Each row was made from one small tree. Brackets hold a mark, then the marks that hang from it, in the order of their numbers. Every link used is in the known rows. Write each row's tree.
Known rows
{q_763 {q_38 {q_569 q_721}} q_608 q_663}: [  3  23  -8  31  16 -20   9  -5  -1 -34  -7  13 -26 -26 -34   1 -44 -18
 -29 -26  -7   3  18  16  -3 -19 -17 -39  -1 -23  25  31 -38  10  54  26
   4   1   1 -29  19 -35   1  22 -17 -25   1  -2  -4]
{q_937 q_302 {q_569 q_721}}: [ 47   8  21 -15   6 -32 -10  -1  13 -23   0  -4  -6  31   0  27   2 -12
 -22   3  22  38  23 -19  -4 -37   1  14  17  -9 -16   4  -4 -19  -9   7
   6  15  14 -24   7   7  -7  14  10   3 -25  34 -35]
{q_629 q_445 {q_471 q_144 {q_491 q_479} q_721 {q_937 q_302}}}: [ 36 -10  39 -24 -27   9  -8 -52  40  -7 -16 -13 -22  15 -35 -33 -28   6
  24 -25  21  31   0 -16  11 -31 -16  14  25  -2  21  40  -7  37  -1  -1
 -12 -13   9  21   2  16 -16  40 -29  34 -54 -21  23]
{q_642 q_569 {q_763 q_38 q_608}}: [  1   7  18  25   8 -14  17 -22 -38 -33  10  -5 -23 -60 -18 -13 -12   4
 -13 -11  13   2  10  12 -27  13   2 -38  18 -34  26  25 -32  -8   9  16
 -16  15  -6 -27  21 -32  -3  -3 -21 -38   0   1   4]
{q_471 q_937}: [ 27 -12  40  16  -5   9  12  -3 -12   8  -3   2  -7  11  -5  -2 -34  -8
   7   4  14   7   8 -13 -11 -18  -6   0  -3  -3   8  31 -22  17  18  10
   2 -11   3  12 -19   0 -17   1  -4  -2 -10 -15  -3]
{q_937 q_302 {q_569 {q_38 q_377} q_721}}: [ 47  11  23   8  19 -23  -2   8  17 -29  10   2  -3  38  -9  23  -9 -17
 -14   3   7  23  25  -3 -10 -37  -3  21  11  -8 -16   3   4 -28  -3   9
  -3  12  10 -39   8  -9  -1   1  13  14  -2  37 -40]
{q_471 q_721 {q_937 q_302 {q_569 q_38}}}: [ 62  14  60  -8  -4 -10  13   4  13 -17  -8   5 -16  42 -19   4 -40 -17
  17  -3  25  45   2 -13   6 -39  -4  18   1  19   3  28 -23   3  -7  -1
  13  13  13 -12  -5  -3 -17  13   3  23 -20  -5 -31]
{q_144 {q_471 {q_491 q_479} {q_937 q_302}}}: [ 24 -34  30 -10  -5  -9  -8 -19 -14   4  -6   7  -3   7 -12 -25 -42  22
   4 -18  25   8  -9 -15  27 -25 -25  16   5 -11 -18  40 -10  20  -7   8
   4 -27  -6  35  -1   8   0  16  11  13 -35 -14   1]
{q_763 {q_38 q_377 {q_569 q_721}} q_608}: [ -3   9  -3  35  31  -5   2   1   2 -35   2  -1 -16 -17 -34 -15 -44  -9
 -20 -13  -8 -14  23  16 -25   5 -24 -16   0 -20   8  10 -24   0  56  23
  -3  -1   4 -25  16 -23  -7   5 -12 -19  -3  16  -6]
{q_642 {q_569 q_38 q_721} {q_763 q_663}}: [ 15  19  18  34  18 -14  31 -18 -19 -32  25  15 -20 -35 -11  18 -13 -11
   5 -15   3   8  29  19  -6  -9  18 -28  12 -27  32  39 -22  -9 -10  31
 -22  15  -3 -70   5 -53  12 -12  -7 -20   9  -7  -3]
{q_763 {q_38 q_377}}: [  8 -22   8  31  17   3  15  -1 -20  -3  11  -4  -4  -8 -23  -6 -23  -7
 -12   1  -3 -31   3  16 -25   0 -28 -23   6 -23   5  13 -13  -5  36  28
  -4 -15   1  -5   8 -19  -7  12  -9  -3  17  12   5]
{q_445 {q_629 q_471}}: [ -5 -27  43  -9  -1   5   6 -17 -18 -10   1   1 -14 -10  -3   4  -6   4
  -4   2  -9 -10  -3  20   4  16 -15 -18  21 -18  -5   8 -13   4  31  26
  18  11 -18   5  -1  -7   1   7   9   3 -30  -2  17]
{q_471 q_144 {q_937 q_302 q_569}}: [ 59   5  66  19  -7  -4  -4  -2   5   5 -23 -14 -17  12 -16 -20 -33 -21
  -8  11  35  51  12 -23   4 -43  -5  23  -1  -6 -14  21 -26   7   5   6
 -17  21   8  26   2 -12 -10   8 -23  10 -25  -3  -1]
{q_629 q_471}: [  1 -36  25 -12   0   0   3 -25  -8   5   2   2   0  -6 -11   4 -10   8
  -1  -9  -6 -11   2  16 -11   4 -15 -13  24  -7  16  17   5  -5  18  10
   8  -5 -13   6  -6  10  -8  26   5 -10 -25   6  17]
{q_491 {q_479 {q_144 {q_471 q_721 {q_937 q_302 q_569}}}}}: [ 36 -18  49  -3  -6   6  -9  -8  -2  -2  -6  17 -12   2 -22  -3 -28  -7
  -8  -7   5  26  -5 -21  15 -28 -19  19  14 -15 -13  23 -31  13   3  11
  -9  15  24  19  27   3   6   7 -16  -8 -32 -19   7]
{q_629 q_445 {q_471 q_144 {q_491 q_479} q_721 {q_937 q_569}}}: [ 39  -7  45 -30 -26  16 -15 -46  45  -9 -13  -6 -25   4 -34 -26 -23  -3
  26 -30  21  46   8 -14  15 -20 -11   7  26  -7  26  39 -19  34  -3  -5
 -15  -1   3  13 -13  20 -22  35 -37  15 -44 -19  26]
{q_763 {q_38 q_377 {q_569 q_721}} q_608 q_663}: [  6  20 -14  47  21 -22   2  -1   4 -28  -5  15 -26 -24 -44  -5 -52 -13
 -31 -25 -20 -13  31  19 -10  -6 -16 -30  -7 -23  22  24 -47  22  63  28
  -6  -1   7 -34  22 -42   3  18 -21 -23  12  -5  -3]
{q_569 q_38}: [  7  -9  28  31  20  18  24   1  -6  -8  10   6   4  15  -6  15 -18 -17
   2  -2   0 -12  -4  22 -19 -21 -18  -7   9 -13   5  17   5 -24  17  19
   2   0 -20 -18  -6 -20  -3  -6  10   6  16  13  -8]
{q_491 {q_471 q_721} {q_479 q_144}}: [ 23 -34  45  -1   4  24   8 -21  -6   5  -9  24 -15   4 -32  12 -12   6
   7 -10  17   7 -19  -9  20 -23 -19   4  33   3   3  18 -29  12   7  29
   2  10  31  18  27   4  26  16  -8 -19 -26 -25  16]
{q_763 q_663}: [ 16  -7   8  24  -2 -14   6 -11  -6  11  -9  17 -10   0 -12  19 -16 -10
 -23 -15  -4  -2  15   5   1 -19  -2 -21   4 -18  18  27 -38  22  26  27
   0   1  -4  -9   1 -21   1  20  -9 -10  10 -16   3]
{q_445 {q_629 {q_471 q_144 q_491}}}: [ -2 -24  45  -1   2   8   1 -23  -6  -1  -8 -13 -18 -11  -7 -16 -15   4
  -3  -8   9   4 -10  23  22  12 -20 -10  15 -19  -9  12 -18   9  25  33
  10  19 -26  16  -1 -21   4   9  -3  12 -35   2  27]
{q_642 {q_569 q_38 q_721} {q_763 q_608}}: [ -1  23  21  28  25  -6  21 -18 -15 -46  21   3 -16 -36  -7   7 -19  -4
   7 -16   5   8  20  12 -25   3  13 -16  12 -24  24  30 -18 -17  -1  24
 -15  20  -4 -65  12 -47   9 -24  -2 -29  -9   4 -12]
{q_144 q_471}: [ -2 -33  25  -8  11  -8  -1 -14 -23  -6   4   7   0  -5 -11   4 -25  10
 -10 -13   2 -16   4   4   0   6 -20  -5  15 -18 -12  27  -6  -5  10  12
  14 -16 -15   9   2  -4   2  19  22  -3 -29  -8  12]
{q_642 {q_569 {q_38 q_377} q_721} {q_763 q_608 q_663}}: [  6  28   8  48  22 -18  16 -18 -11 -38  17  16 -24 -42 -20   7 -29  -3
  -5 -24 -13  -1  35  18 -17   6  22 -18   3 -25  31  35 -38   6  10  30
 -24  19   2 -74  19 -64  18 -19 -12 -29  11 -13 -10]
{q_479 {q_144 {q_471 q_721 {q_937 q_302 q_569}}} q_491}: [ 21  -9  45 -18  -5 -16   3  -1  -4 -22   6 -28 -43  19 -29 -11 -49  10
 -14 -25  24  22   5   0  35 -16 -16  24   5  12  -9  16 -32 -16   9   7
  12  10  -3  14  12 -24 -10  23  10  27 -34  -7  -5]
{q_471 {q_937 q_302}}: [ 39  -9  40  11  -9  -9  12  -5 -13   4  -8  -4  -7  26  -7  -6 -30  -1
  -1   9  19   9   7 -20  -9 -35  -8  11   0   2  -2  25 -13  14  14   6
   3 -13  11  19  -4   4 -15   8   1  14 -18  -8 -15]
{q_763 {q_663 q_377}}: [ 31  -6  -6  24   7  -9   3  -8  -1   8 -11  28  -3   2 -13   9 -23  -2
 -28 -17 -11  -9  16   9  -2  -7   3 -16  -4  -7  23  11 -45  24  21  19
   3   3  -3  -9   7 -33   3  28  -2  -5  21 -22  -7]
{q_663 q_377 {q_763 {q_38 q_569} q_608}}: [ 39   6 -18  17  36   5  15  -8  -4 -29  -6  34   1 -20 -18 -15 -33  -3
 -34 -21  -3  -3  15  22 -43  27 -13 -34  -7 -20   6 -14 -26 -17  41  -7
   0 -13 -14 -12  25 -29  -5   8 -24  -1  26  14 -31]
{q_642 q_569 {q_763 q_608}}: [  2   8  20  23   7 -14   6 -25 -26 -26   3   1 -20 -48 -10  -7  -7   9
 -15 -14  11   9  22   4 -23  18  13 -21  17 -28  22  21 -40   4   3  13
 -16  25  -6 -28  13 -26  -4 -10 -16 -40 -10  -6   1]
{q_729 q_608}: [ 15  -5  10  24  -2   0  -6   4   3   5  -4  -5  -1  -5   3 -11  -7 -11
 -15  -6  14  -8   5  -8 -31   3 -13   2  21 -12   7  24 -28   1  30  13
   0   6 -12   0  -6   1  -2 -18  -4 -14 -12   4 -12]
{q_642 q_763}: [  7 -15  13  18   1  -1  11 -24 -21   3  12   7  -9 -23   5  11 -10  -2
 -19  -6   6 -12   9  -4 -19  -2   2 -24  18 -26   5  21 -20   0  12  21
  -3   6  -5 -21  13 -25  -4 -13 -12 -19   4   3   5]
{q_38 q_377}: [ 12 -22   9  36  16  -1  -4  -4   1  11   2   4   1   9 -15   0 -19   0
 -15  -3 -12 -27  25   8 -23  13 -10   7   2 -15  -1   2 -27  17  32  24
 -11  -1   2  -9  -2 -14  -7   2  -4  -3  10   1   2]

Write each row's tree
[ 10  -4  22  22   8 -10  25 -19 -44 -25  20  -3 -19 -54 -14  -8   0   0
  -4  -1  19  -1  14  16 -19   9  -1 -41  23 -36  24  24 -22 -14  -5  19
 -20  10  -7 -26   9 -25  -8   1 -18 -28   5   5  11] : {q_642 q_569 {q_763 q_38}}
[ 16 -22  46 -17   5  -6   7 -13 -14  -8  -1  11  -9   8 -20  -4 -52   7
  16 -17   9   4   0  -6  10   0 -16   4   4   4  -4  44 -19  12   3   8
  20 -16   0   6  -4  -7  -3  21  18  10 -45 -30   8] : {q_144 {q_471 q_721 q_937}}
[ 13 -29  36  10   1  17  -7 -11 -10   5   0  17  -5  -9 -17   0 -21  -4
 -13  -7  -3   4  -7 -11   7 -18 -23   9  16 -27  -9  20 -25   9  13  21
 -13   8  12  18  25  -2  10   2 -15 -16 -24 -18  20] : {q_491 {q_479 {q_144 q_471}}}
[ 73  11  67  10  -5  11  -3 -11  43  10 -29  -5 -19  30 -25 -40 -51 -17
  27 -20  58  80 -21 -17  46 -62 -18  38 -10  10 -10  37 -39  23 -23  19
 -18  33  10  18   2 -21  -7   9 -36  31 -27  -6  -8] : {q_471 q_144 {q_491 q_479} q_721 {q_937 q_302 {q_569 q_38}}}
[  3 -24  53  -7  -6   8   9 -14 -21  -8  -1   0 -18  -8  -5  -3 -19   4
   4   5  -6  -4  -2  13   7  12 -12 -16  15 -13  -2  17 -16  13  32  22
  18   5 -14  12  -7  -5  -2   4   7   5 -32 -11  15] : {q_445 {q_629 {q_471 q_937}}}
[  7  12  -9  53  14 -20   0  -2  -3 -21 -12  14 -25 -30 -48 -14 -47 -10
 -38 -24 -19 -16  28  25 -10  -2 -18 -34  -4 -27  21  20 -51  24  67  22
 -10   2  -1 -15  21 -35  -3  21 -26 -24  23  -8   2] : {q_763 {q_38 q_377 q_569} q_608 q_663}
[ 15 -44  36  16   2  33   5 -28 -10  18 -16  25  -1 -18 -23   3  -2   3
   5   6  24   3 -20  -8   7 -35 -19  -4  31 -17  -7  20 -17   7  10  39
 -18   1  17  37  16   5  28   6 -15 -27 -16 -17  27] : {q_491 {q_471 q_144} q_479}
[ 33  -4  32 -30 -20  -4   0 -30  16 -36  10  -4 -17  18 -22   7 -10  -3
  10  -7  -5  13  28 -12 -21 -25  -2  -1  34 -10  24  29  19   3  10 -22
   0 -27   3  -9 -12  32 -21  29  -1  18 -32  -1  -2] : {q_629 q_445 {q_471 {q_937 q_302 {q_569 q_38 q_721}}}}
[ 45  13  28  -3  16 -22   2   6  13 -33   8   0  -3  37  -2  29  -3 -21
 -13   4  16  33  16  -6  -7 -47  -4  15  16  -7 -14   6  10 -36  -9   7
   5  14   5 -35   6  -4  -2   4  17  13  -9  39 -41] : {q_937 q_302 {q_569 q_38 q_721}}
[  7   1  13  38  40  15  23   3  14 -19  26   6   4  25  -8  23 -34 -20
  15  -6 -14 -21  17  16 -23 -15 -10  10  -3  -7   3  20   9 -19  21  37
  -4  -7   2 -59  -4 -41  12 -18  17  12   6  16 -17] : {q_569 {q_38 q_377} q_721}
[ 20   0   4  32   9 -14  20  -1 -15 -12   0  16 -21 -19 -33   0 -22 -21
 -25  -9   3  -3  19  26   6 -22 -24 -46   9 -28  22  25 -27   5  38  22
  -5  -3  -8  -9   3 -18 -10  31 -20 -11  21   2  12] : {q_763 {q_38 q_569} q_663}
[ 11 -14  50 -12   2   7   7 -11  -4 -17   5  -3 -20   2  -3  -4 -23   0
  13  -8   6  13  -3  17  23   3 -13  -8  11 -10  -3  20 -11   5  18  22
  18   8 -22  -5 -17 -12   0  -1   9  11 -27   5   4] : {q_445 {q_629 {q_471 q_491 {q_937 {q_569 q_38 q_721}}}}}
[ 40 -34  57   4  -9  24   1 -10 -17   5  -8  25 -20  -5 -27   4 -15   2
   2   3  20  22  -6 -22  20 -33 -12   6  27  -7  -3  22 -28  14  10  11
 -10   2  27  36   9  19  18   4 -15 -32 -11 -26  12] : {q_491 {q_471 {q_937 q_569}} {q_479 q_144}}
[ 13  10 -16  31  12 -12   6  -8 -11 -18 -16  18 -12 -25 -30  -8 -46  -1
 -36 -27 -18 -17  -4  12 -19  -7 -11 -37 -10 -15  31  21 -50  18  50  19
  12  -4  -1  -8  34 -51  11  32 -12 -17  25 -20 -14] : {q_763 q_38 q_608 {q_663 q_377}}
[ -5 -21  27  -3   2  -7   4  -4 -13 -15  12 -29 -33   4 -22  -6 -37  11
 -25 -25  13  -4   4  12  23  -3 -22  10   9  -3  -8  10 -23 -23  21  17
   8   5 -15  16  10 -28  -3  16  11  15 -21  -1  10] : {q_479 {q_144 q_471} q_491}
[ 14 -21  23  11   4  12  19  -8   4  -8   6 -10 -24   9 -20   1 -27   8
  10  -5  31   6   6  11  13 -30  -7   6   9  11   0  14 -17 -20  17  32
  -4  -5  -6   8 -19 -21   2   3   8   8   2   7  -8] : {q_479 {q_491 {q_471 q_144 {q_937 {q_569 {q_38 q_377} q_721}}}}}
[ 24 -14  14  -4   3  10  -3 -23  31  17 -13   9  -4  23 -10 -11 -22   2
  19 -33  36  27 -22  -2  28 -20 -21   9   4   1   7  25 -39  28 -12  33
   3  12   3  -1  -4  -6 -10  16 -17   7 -21   0  -2] : {q_471 {q_491 q_479} q_721}
[ 11 -14  42  -2   0  -1   9   4 -11 -21  14 -24 -37   8 -25 -10 -47   5
 -14 -22  14  12   5  11  27 -13 -20  15   4   0  -7  16 -22 -25  18   7
   4   6 -18  14   1 -28  -7   9   9  17 -13  -3   1] : {q_479 {q_144 {q_471 {q_937 {q_569 q_38}}}} q_491}
[ 21 -23  47   5  -2  18  -3 -10  -6   4  -3  18 -12  -3 -22  -4 -34  -6
  -1 -10   0  13  -9 -17  13 -20 -22  13  11 -17  -5  29 -32  18  10  18
 -10   8  20  17  22  -4   7   4 -18  -9 -29 -28  17] : {q_491 {q_479 {q_144 {q_471 q_721 q_937}}}}
[ 16 -13  67  -9  -4   4  10 -19  -6  -8 -12  -8 -24   0 -16 -14 -28  -1
   9   2   5  12  -9  10  15   0 -14  -2  12  -2  -8  19 -20  15  24  28
  15  19  -3  12   9 -21   4  12   0  23 -51 -16  17] : {q_445 {q_629 {q_471 q_144 q_721 {q_937 q_302}}}}
[ 36 -19  59   3   5   5  18 -21  -8   4 -22  -2 -18  19 -31  -7 -31   6
  16   0  41  15 -10 -11  15 -31 -12   9  17  22  -3  28 -16   9   6  22
  11   0  20  26   9 -10  16  26   6  11 -37 -22   8] : {q_491 {q_471 q_144 q_721 {q_937 q_302}}}
[ 37  11 -19  14  39   4  16  -9   1 -35  -1  34   0 -17 -15 -10 -36  -6
 -29 -23  -4  -1  18  18 -43  25 -10 -33  -9 -17   7 -10 -22 -20  37  -2
   1 -15  -9 -24  25 -35  -2   6 -20   0  19  18 -35] : {q_663 q_377 {q_763 {q_38 {q_569 q_721}} q_608}}
[  8 -14  21 -36 -13   3   1 -44  22 -23   4  -3 -15  12 -26  10  -4   4
  12 -21 -10  -4  16   3 -21   4  -9 -14  39  -6  34  24   1  12  15  -6
   9 -16  -1 -14  -4  23 -21  44  -3  14 -40 -12  17] : {q_629 q_445 {q_471 q_721}}
[ 37 -16  46  33  -7  29  -3 -17  18  32 -24  -7 -10   0 -12 -47 -46  -7
  17 -14  46  43 -15 -17  29 -41 -21  21 -13 -12  -5  38 -37  38   2  31
 -29   8  -1  42 -13 -18  -5  -4 -42   6 -18 -16  20] : {q_471 q_144 {q_491 q_479} q_937}
[ 28   8  28   2  22   3   4   8  14 -25  16  10  -3  17   0  34  -8 -29
  -1  -6   7  29  18   5  -9 -22  -2  -1  12 -14   0  14  -5 -31   0  13
   2  17  -7 -44 -15 -10  -5  -5   7 -10   2  31 -23] : {q_937 {q_569 q_38 q_721}}
[ 15 -25  45   4  16  13  14 -23  -4   7 -17   2 -13   6 -28   6 -16   3
  10  -9  33   4 -10   4  10 -12 -14  -5  24  11   1  19 -18  -1   9  31
  11   9   7  11   9 -16  19  26   5  -4 -30 -13  19] : {q_491 {q_471 q_144 q_721}}
[ 16  -3  -2  25  19  -3  14 -14 -14 -15  -2  16  -4 -20 -14   3 -28  -8
 -25 -21  -6 -11   8  14 -48  18 -15 -35  -6 -34  -3   9 -21 -13  49  15
  -6 -23  -7 -14  24 -27   1  -6 -31  -7  18  15 -21] : {q_663 {q_763 {q_38 q_377} q_608}}
[ 11   4  11  26  21 -13  24 -18 -28 -32  31  -3 -18 -46 -17  -2 -10  -3
   4  -3   8  -7  29  13 -22  14   5 -28  14 -31  22  25 -20 -11  -2  32
 -24   5   9 -55  11 -40   3  -7 -14 -23  -2   8   4] : {q_642 {q_569 q_721} {q_763 {q_38 q_377}}}
[ 19 -40  29  -7   1  23  11 -27  -4   9 -11  37  -3   1 -23  17  -2  11
  19  -3  20   1 -22  -7  10 -29 -16  -7  34   1   4  22 -24  14   2  34
   4  -3  26  17  12  16  20  14  -1 -23 -21 -21   9] : {q_491 {q_471 q_721} q_479}
[ 27 -14   3  21  21   1  23 -11 -19  -6  10  18   1 -13 -10   8 -16 -13
 -18 -11  -1 -14  12  18 -40  14 -18 -38   0 -34  -6   7 -10 -20  36  17
 -11 -28  -8 -13  13 -20  -3  -2 -29   4  25  20 -12] : {q_663 {q_763 {q_38 q_377}}}
[ -1   2  -3  32  -3 -15  14 -26 -28 -11   3  11 -23 -48 -13   6 -31  -4
 -35 -23  -7 -16   0   5 -19  -9  -1 -48   9 -34  20  37 -38  10  37  28
  -1   2  -2 -27  36 -50   9   0 -25 -31  18 -12   3] : {q_642 {q_763 q_38 q_608 q_663}}
[  5 -18  28 -11 -12  12  -5 -45  17 -13  -3 -14 -14  -7 -25  -5  -3  -4
  -2 -13  -6  -3  18   2 -24  -3 -12 -10  37 -24  23  22   7   7  23   0
 -11 -11  -9   6   0  12 -13  35 -17  10 -37  -8  37] : {q_629 q_445 {q_471 q_144}}
[ 18   9  25  40   9 -12  28 -17 -29 -21  16  16 -19 -41 -15   6  -6  -7
  -5 -12   4   4  23  26  -6  -4  13 -33  17 -32  32  31 -29  -5  -6  20
 -25  19 -16 -45   6 -42   4  -6 -14 -22  23 -11   5] : {q_642 {q_569 q_38} {q_763 q_663}}
[ 54 -20  68  -4  -5  17  10  -8  -5  -5 -11  24 -23  17 -36   5 -25   0
  14  -2  25  31 -17 -21  26 -48 -14  17  27  12  -4  24 -24   8  -3  11
   0   8  37  23  24  11  20  12  -8  -7 -23 -25  -2] : {q_491 {q_471 q_721 {q_937 q_302 {q_569 q_38}}} {q_479 q_144}}
[ 19 -19  24  30   6  22 -11 -24  23  29 -22  -7  -2  -4  -8 -32 -20  -7
   0 -20  40  31 -17  -3  26 -31 -27  13   1 -23 -10  21 -32  21   1  41
 -27  20 -10  29   1 -22   2   3 -37   1 -16   4  23] : {q_471 q_144 {q_491 q_479}}
[  1 -17  57  -8   3  10   7 -21  -4  -7  -8  -6 -20  -9 -14  -4 -17  -4
   4  -3  -1   4 -10  21  13  14 -16 -11  16 -10  -6  13 -23   8  27  34
  16  27 -13   3   9 -25   6  13   0  12 -45  -9  26] : {q_445 {q_629 {q_471 q_144 q_721}}}
[ 15  16   0  33   9 -22  15 -22 -34 -31   3  14 -25 -64 -26 -15 -22   8
 -24 -21   0  -1  17  16 -18  14  12 -44   8 -30  40  24 -53   9  12  15
 -15  16  -4 -32  29 -52   5  11 -23 -36  19 -18  -2] : {q_642 q_569 {q_763 q_38 q_608 {q_663 q_377}}}
[  0 -21  41 -18   0   2   5 -23  -1  -7  -4  -4 -20   2  -6  -6 -15   9
   6 -15   6   2 -12  23  23  17 -19 -12  16  -7  -2  13 -21  12  18  29
  25  15 -21   1  -4 -14  -2  15   7  14 -38   0  14] : {q_445 {q_629 {q_471 q_491 q_721}}}
[  5  11 -10  43  11 -18  10 -20 -13 -20   8  16 -27 -46 -24  -2 -40  -7
 -34 -21 -13 -17  27   9 -14   1  -1 -40   6 -32  18  29 -41  15  43  29
 -12   5   4 -44  32 -51   6  -6 -28 -30  17  -5   4] : {q_642 {q_763 {q_38 q_377 {q_569 q_721}} q_608 q_663}}
